Known rows, with every way that one mark hangs from another:
nusoku(kigar(puvove tusos) mosa(tedu)): [-18   0  -6 -13 -10 -19   5   0   7 -13  18  -1   0 -22  -4   7  -5  -9
   2 -17  -4  17   9 -28  -3   3   5 -19]
kigar(tedu tusos): [-34  18 -32   0 -14   8 -10 -11  -7  12  19   2  -3   4  -4 -35  13   5
   1  25  31  29  14 -16   7 -18  -6   8]
tedu(puvove(nusoku)): [ 29  -3  -3   6   2  -1  17  -9  17 -13 -10   5 -13  20 -24  12   5   2
 -18   2  13 -15 -13   6 -17 -14   1  28]
tedu(nusoku(kigar(tusos)) puvove(mosa)): [ 22  -3 -15  29   3 -16  11  15  19 -28  20   6  14  17 -20  -8  -4  -7
  -8 -24   8  -4  -6 -11  -4 -13  16  26]
puvove(mosa tusos(tedu)): [  8  11  -1  -7 -25  -1  -3 -10 -12  14 -12  -3  10 -18  31  -6 -13  23
 -17  -8 -28 -33  13  17  24  22   0  -2]
tusos(puvove(mosa(nusoku)) tedu): [ -5  -7 -23  -3  10   3 -31  18 -18  19 -15  -7  11   7  43  -2  -6   2
   4  -2 -16 -12  14   4  14  15  -5  -5]
mosa(nusoku): [ 14   4  17  29  13  12 -15   3  17  10   1  -2   0  -4 -21  10  -1   7
  -1   6   9  10   5  12  10   8  -3   1]
mosa(nusoku(kigar)): [ 18   5  21  32  13   5  -9   4  21  12   8  -4   2 -20 -34  21  -6  -8
   2  -5   3  10   6   6  10  10  -5  -3]
kigar(puvove tedu(mosa(nusoku)) tusos): [-20   1 -37 -12  30  12 -21  10   2   0  39   2   6   8   1 -20  11  -4
  11  28  25  35  14 -41 -17 -19  16 -16]
kigar(tusos(tedu)): [-21  13 -19   8 -14   3 -20  -3 -11  20   3  -4   8  -9   7 -11   4  13
   3  16  23   1  11   1  13  -6  -6  13]
kigar(mosa(tedu) puvove): [ -6  -6 -21 -16   5   7  -5   0 -16 -16   1  13 -14   2  11   2   6  -3
  18  23  -4  28  -4 -24 -20 -19   3 -22]
mosa(nusoku tedu(kigar)): [ 13  -5   9   4  34  17 -16  -7  19 -10 -13   3  -6  -2 -45  -3  -7  -5
  26  -7   5  34  14  23   2  11 -13  -8]
kigar(tedu): [-16   4 -19  10 -21  12  -7 -23  -4   4  11   7 -14   0   1 -20   4   5
  -5  14  20  23  17   0  -5 -13  -2   2]
kigar(tusos(puvove)): [-27  24 -13  -8  -2  -6 -16   9  -2  22  -4  -5   3   9  -5 -17   4   6
  -6  18  21   2  -1 -16   6 -11 -16  20]
tusos(mosa tedu(kigar(puvove) nusoku)): [ -7 -12  15   5  10   8 -12  17 -34 -14   0  -1  18   3  43  -1 -12  -6
  27  -4   0  -2  -4  19  -6  11   8 -13]
tusos(mosa): [  5  13  17   2 -22  10   2  -2 -16   2 -11   4   1  -1  15   3  -8   4
  -8  -3   0  -7 -10  22  -1   8 -16  -5]
tusos(mosa puvove(nusoku)): [  0  10  13 -24   6   4   7  16 -18  18 -25  -8   1  15  26   2   3 -11
  -4   3 -16 -24 -25  15   8  13 -20  -2]
tusos(puvove(nusoku)): [ -5   5   2  -7   3  -3   0   3   4  25 -18  -8  -8   8   1  -2   5  -3
  -7  12   0 -20  -8   2   2   0 -10  15]
nusoku(kigar(puvove tusos(tedu)) mosa): [-23  -3   3  -2 -17 -22   0   8  -6  -1  22  -7   8 -25  20  18  -8  -4
  -1 -10  -3   0   8 -33  -4   7  13 -17]
mosa(tedu): [  5   3 -20   2 -11  12  -9 -25  11  -6 -11  11 -15  -8 -22 -14  -1   6
   0  -4  10  19  15  23   2  -6 -15   4]
nusoku(kigar(tedu)): [ -6   6  -5  17 -21  -2   1 -18   6   8  17   2 -10 -24 -20   0  -6 -15
  -3  -4  12  14  16  -5  -6  -6  -5  -1]
nusoku(kigar(puvove) mosa): [ -9  -6  21   6 -24 -22  10  -1   5 -10  16  -2  -3 -24   8  26 -15  -5
 -11 -17  -8  -4   4 -27 -18   9  14 -18]
tedu(nusoku): [  2  -2   9  43 -11   2  -4  -3  13  -2  13   3   4  -1  -8 -15   2  11
  -3   0  18   1   3  14   7  -8  13  17]
tusos(puvove(mosa(tedu))): [ -5   6 -23 -14  -6  -3 -12   2  -2   7 -21   2  -4  12  11 -18  -8   0
  -6  -7  -9  -4   7  -1  -1   4 -16   4]
tusos(mosa tedu(puvove)): [ 16  -5 -11  -8  -3  11  -9   6 -28 -16 -11   5   7  13  40  14  -4   3
  -6  -8  -4  -9  -3  26  -3   1  -9  -2]
tusos(tedu(nusoku(mosa))): [ -8 -20  -2  28 -18   2 -16  -4  -9  -1   8   0  10 -10  37  -1   1  19
   1  -7   2  -8  16  20  15   7  19  -1]
tedu(kigar(mosa(nusoku)) puvove): [ 15 -11  24  -8  27  -1   4   5   1 -30 -20   9  -7  30 -30  22 -10  -3
  13   0   5  13 -10 -10 -40  -9  -2   7]
puvove(mosa nusoku): [ 18  -3   4  15 -29   5  22 -13  -1  20 -15  -5  -4 -12   2  -7  -2   2
  -4  -1 -15 -40 -11  14   4  22   6   3]

Rows:
[  3  11  15 -23   6  -2  12  17 -15  20 -19 -10   2   3  17   9  -1 -22
  -3  -5 -20 -24 -24  11   8  14 -21  -5]  tusos(mosa puvove(nusoku(kigar)))
[ 32   3   1  -7  23  14   1   9   4 -21  -6   6   3   5 -14  13  -4 -16
   4 -21 -12  19  -7  25   8   8 -20 -13]  tusos(mosa(nusoku(kigar) tedu(puvove)))
[-23   8 -29 -36  11   4  -2   7 -15  17 -15  -2  -3   9   1 -15  23  -2
  18  24  -9  13 -12 -14  17 -11 -17  -6]  kigar(mosa(tedu) tusos(puvove(nusoku)))
[-13  11   1   1  10  10 -10  14 -11  17   2  -1   7   0  -6   3  15   9
  14  28   1  18  -9 -17  16  -5  -6 -10]  kigar(mosa(nusoku) tusos)
[  2  -5 -13 -26  18   9   8 -12   6   4  23   0  -7  -5   9 -10   9  -1
  -4  19  -3  -3   8 -17 -15  -9  22 -17]  kigar(puvove(nusoku tusos) tedu(mosa))
[ -9  -4   9   2 -20  -7  26 -13   5  19   9 -11  -4 -23  -6   3  10  -8
  -2  -2  -6 -15  -4  -4  13  14   8  -6]  puvove(nusoku(kigar(tedu tusos) mosa))
[  9  -9  18 -12   9  -6   8  -4  -5 -32 -23  11 -11  29 -24  18 -12  -1
   7   0   9   7 -10 -11 -48 -15  -4  13]  tedu(kigar(mosa) puvove)
[-16  -8  10   6 -35 -12  11 -18   2  -3  17   1  -7 -24   7  10  -7  -3
 -13 -21  -8   8  17 -11  -3  10   7 -20]  nusoku(kigar(tedu) mosa)
[-42  11 -30 -22  -1   0  -3   2  -9  20  10  -7  -1  15  13 -32  20  -2
   1  23  13  15   4 -23  14  -8  -5   4]  kigar(tedu tusos(puvove(nusoku(mosa))))
[  4   5  11   7 -11  -2  22  -8   2  28  -1  -9  -5 -25 -23  11  11 -13
   7  11  -5 -21 -16   0  10   4  -1   1]  puvove(nusoku(kigar(mosa tusos)))
[ 24 -11   5   0  -5  -6  22  -8  15 -18 -10   4 -11  20 -10  17   5   8
 -22  -7   2 -17 -13   3 -16  -6   7  19]  tedu(puvove(nusoku(mosa)))
[ -2  -7   3  -6   2   3  13   6 -18   3   1   2 -11  -1  15  13  11  -5
  15  34  -7  -3 -21 -28 -19 -11  14 -17]  kigar(mosa puvove(nusoku))
[ 34  -5 -10   5  -7  -2  21  -6  10 -14 -13   5  -7  20 -11   5  -1   2
 -18  -7  -2 -26 -14   3 -17  -3   4  22]  tedu(puvove(mosa nusoku))
[  8   6  38 -16 -16  -7  31 -17  11  20 -13 -13  -3 -19   5  11   7  22
 -24  -1 -29 -43 -10  18  28  24   6   0]  puvove(nusoku(mosa) tusos)
[ 31   6  14  10  17 -14  18  12  19 -30  15   4  12  13 -16   7  -2  -3
 -20 -25  -5  -8 -12   9   8 -12   8  22]  tedu(nusoku(kigar) puvove(tusos(mosa)))
[-20   8 -17  20  -7   3 -20   4  -7  14  12  -4  13  -6   8 -19   8  13
   6  14  25   2   9   3  19  -8   3  15]  kigar(tusos(tedu(nusoku)))
[  6   8  -4 -27  34  14 -16  23  -8   0 -20  -1   6  20  14  -3   1 -11
   7  -8 -19  17  -8  20  18  12 -30 -15]  tusos(mosa(nusoku tedu) puvove)
[  7 -12  11  -1 -20   4  21 -21  10   7 -13  -4 -12 -13  -2   3   9   8
  -5  -5 -12 -19  -5  21  11  17   5  -4]  puvove(nusoku(mosa(tedu)))
[ 20 -11 -11  -6  21  16  -5   0   2 -16 -10  12  -9  12 -13  11  11   3
  11   6 -13  29  -2   5   1  -9  -7 -15]  kigar(mosa(nusoku tedu(puvove)))
[-24   4 -17 -29   5   4   2   0 -25  -7  20   8 -10   7  31  -9  12   1
   7  38 -10  29   1 -41  -8 -21  11 -27]  kigar(mosa puvove(tusos) tedu)
[-20  12  20  -7  11  -6 -11  10  -4  10 -17  -7   6   9 -21 -10 -16  -4
  18   5  14   3   0 -12 -15   8 -12  10]  tedu(kigar(tusos(puvove(mosa(nusoku)))))
[  3   4 -16  -8  12  -2 -14  12   5   9 -14  -2   1   6   0  -8  -8 -10
   0 -12 -16   3   7  -2   7  10 -16  -3]  tusos(puvove(mosa(nusoku(kigar) tedu)))
[-10  13  -6  15 -16  -8  -9  -4   1  20  11  -5   4 -30 -17   6  -6  -9
   2  -2  15  -1  11  -4   7  -3  -8   7]  nusoku(kigar(tusos(tedu)))
[  0 -16   9 -15 -14  -6   7 -17   8 -32 -16   9  -9  10  -4   5 -10  14
  -8 -24  -5   9   9   7 -18   7   0  -5]  nusoku(mosa(tedu(kigar puvove)))
[ -9 -18   2  22   3   0 -18   6 -16  -8   5  -1  11  -3  24  -9 -13   1
  25   0  10  -3  13   4 -11   4  20   0]  tusos(tedu(kigar(puvove(mosa)) nusoku))
[ 10 -12 -17  -1   2   9   2  -6  -2 -24  -5  16  -9  13  -5  -4  11   6
   8   2  -7  21  -3   5  -3 -19   0  -4]  kigar(mosa(tedu(nusoku puvove)))
[ 25   2   5  15  15  -9   9   5  26 -29  10   7   6  26 -16  -5   4  15
 -23 -10   8  -5  -5   8   6 -20  14  34]  tedu(nusoku puvove(tusos))
[ -3   2 -23   9   7   0  -9  -5  17  -7   7   4  -1  -7 -26 -24   4  -8
  10 -12   9  23  12  13  16 -10  -7   8]  mosa(tedu(nusoku(kigar(tusos(puvove)))))
[  7  -9  28  11 -24  -9  29 -15  11  17  -3 -10  -8 -28  -9  20   1  -4
  -8 -11 -14 -31  -8   8   6  20   8  -5]  puvove(nusoku(kigar mosa))
[ 19 -18  10  27  -1 -20  15   7  25 -38  19   7   6  15 -10  12  -2   1
 -18 -32   3  -1  -3  -5  -8 -10  23  16]  tedu(nusoku(kigar mosa) puvove)
[ 12 -25  -7  27  -3   7 -20  -9   5   6  17   1  12 -26  12   6  -5   6
   3 -18   1 -17  25  25   0   3  21  -7]  tusos(tedu(mosa nusoku(kigar)))
[  9 -19  36   2  29  -2  -4   1  20 -17  14   2  13  -2 -18  -4 -18   5
  13 -13   6 -12   9  -1 -38   0  33  -5]  tedu(kigar(puvove(tusos)) mosa nusoku)
[-34  10 -30  17  -5   7 -10  -2  -1   5  32   1   6   8  -2 -45  18   4
   6  21  33  32  12 -12  16 -19   8  12]  kigar(tedu(nusoku) tusos)
[  7  15  18 -16   8  -1  16   6  -5   5   2  -6  -1  -4  12   7   2  -2
  -5  19  -8 -19 -20  -7   0   3   5  -4]  kigar(puvove(nusoku tusos(mosa)))
[ -2  -2  -3 -18  30  13 -29  33 -30  14 -16  -9  17  13  54  11  -1  -6
   9  -1 -21  -3  -2  21  22  19 -19 -18]  tusos(mosa(nusoku) puvove tedu)
[-18   4  18   5 -33 -20   9  -5   6   7  12  -6   4 -27  -4  15  -8   3
 -13 -19  -4  -6   6 -16   4  12   2  -8]  nusoku(kigar(tusos) mosa)
[ -4   3   5 -10   4  -7   5   5   0  26 -15  -9  -8  -2  -2   8   5 -14
  -1   7 -11 -19 -11  -6   2   1 -10   5]  tusos(puvove(nusoku(kigar(mosa))))
[ 23   9  38 -24  29  -6  11   5   6 -29 -22   2   2  27 -27  16 -18   1
  -5 -12   0  -3 -11   8 -23   1 -11  15]  tedu(kigar puvove(tusos(mosa(nusoku))))
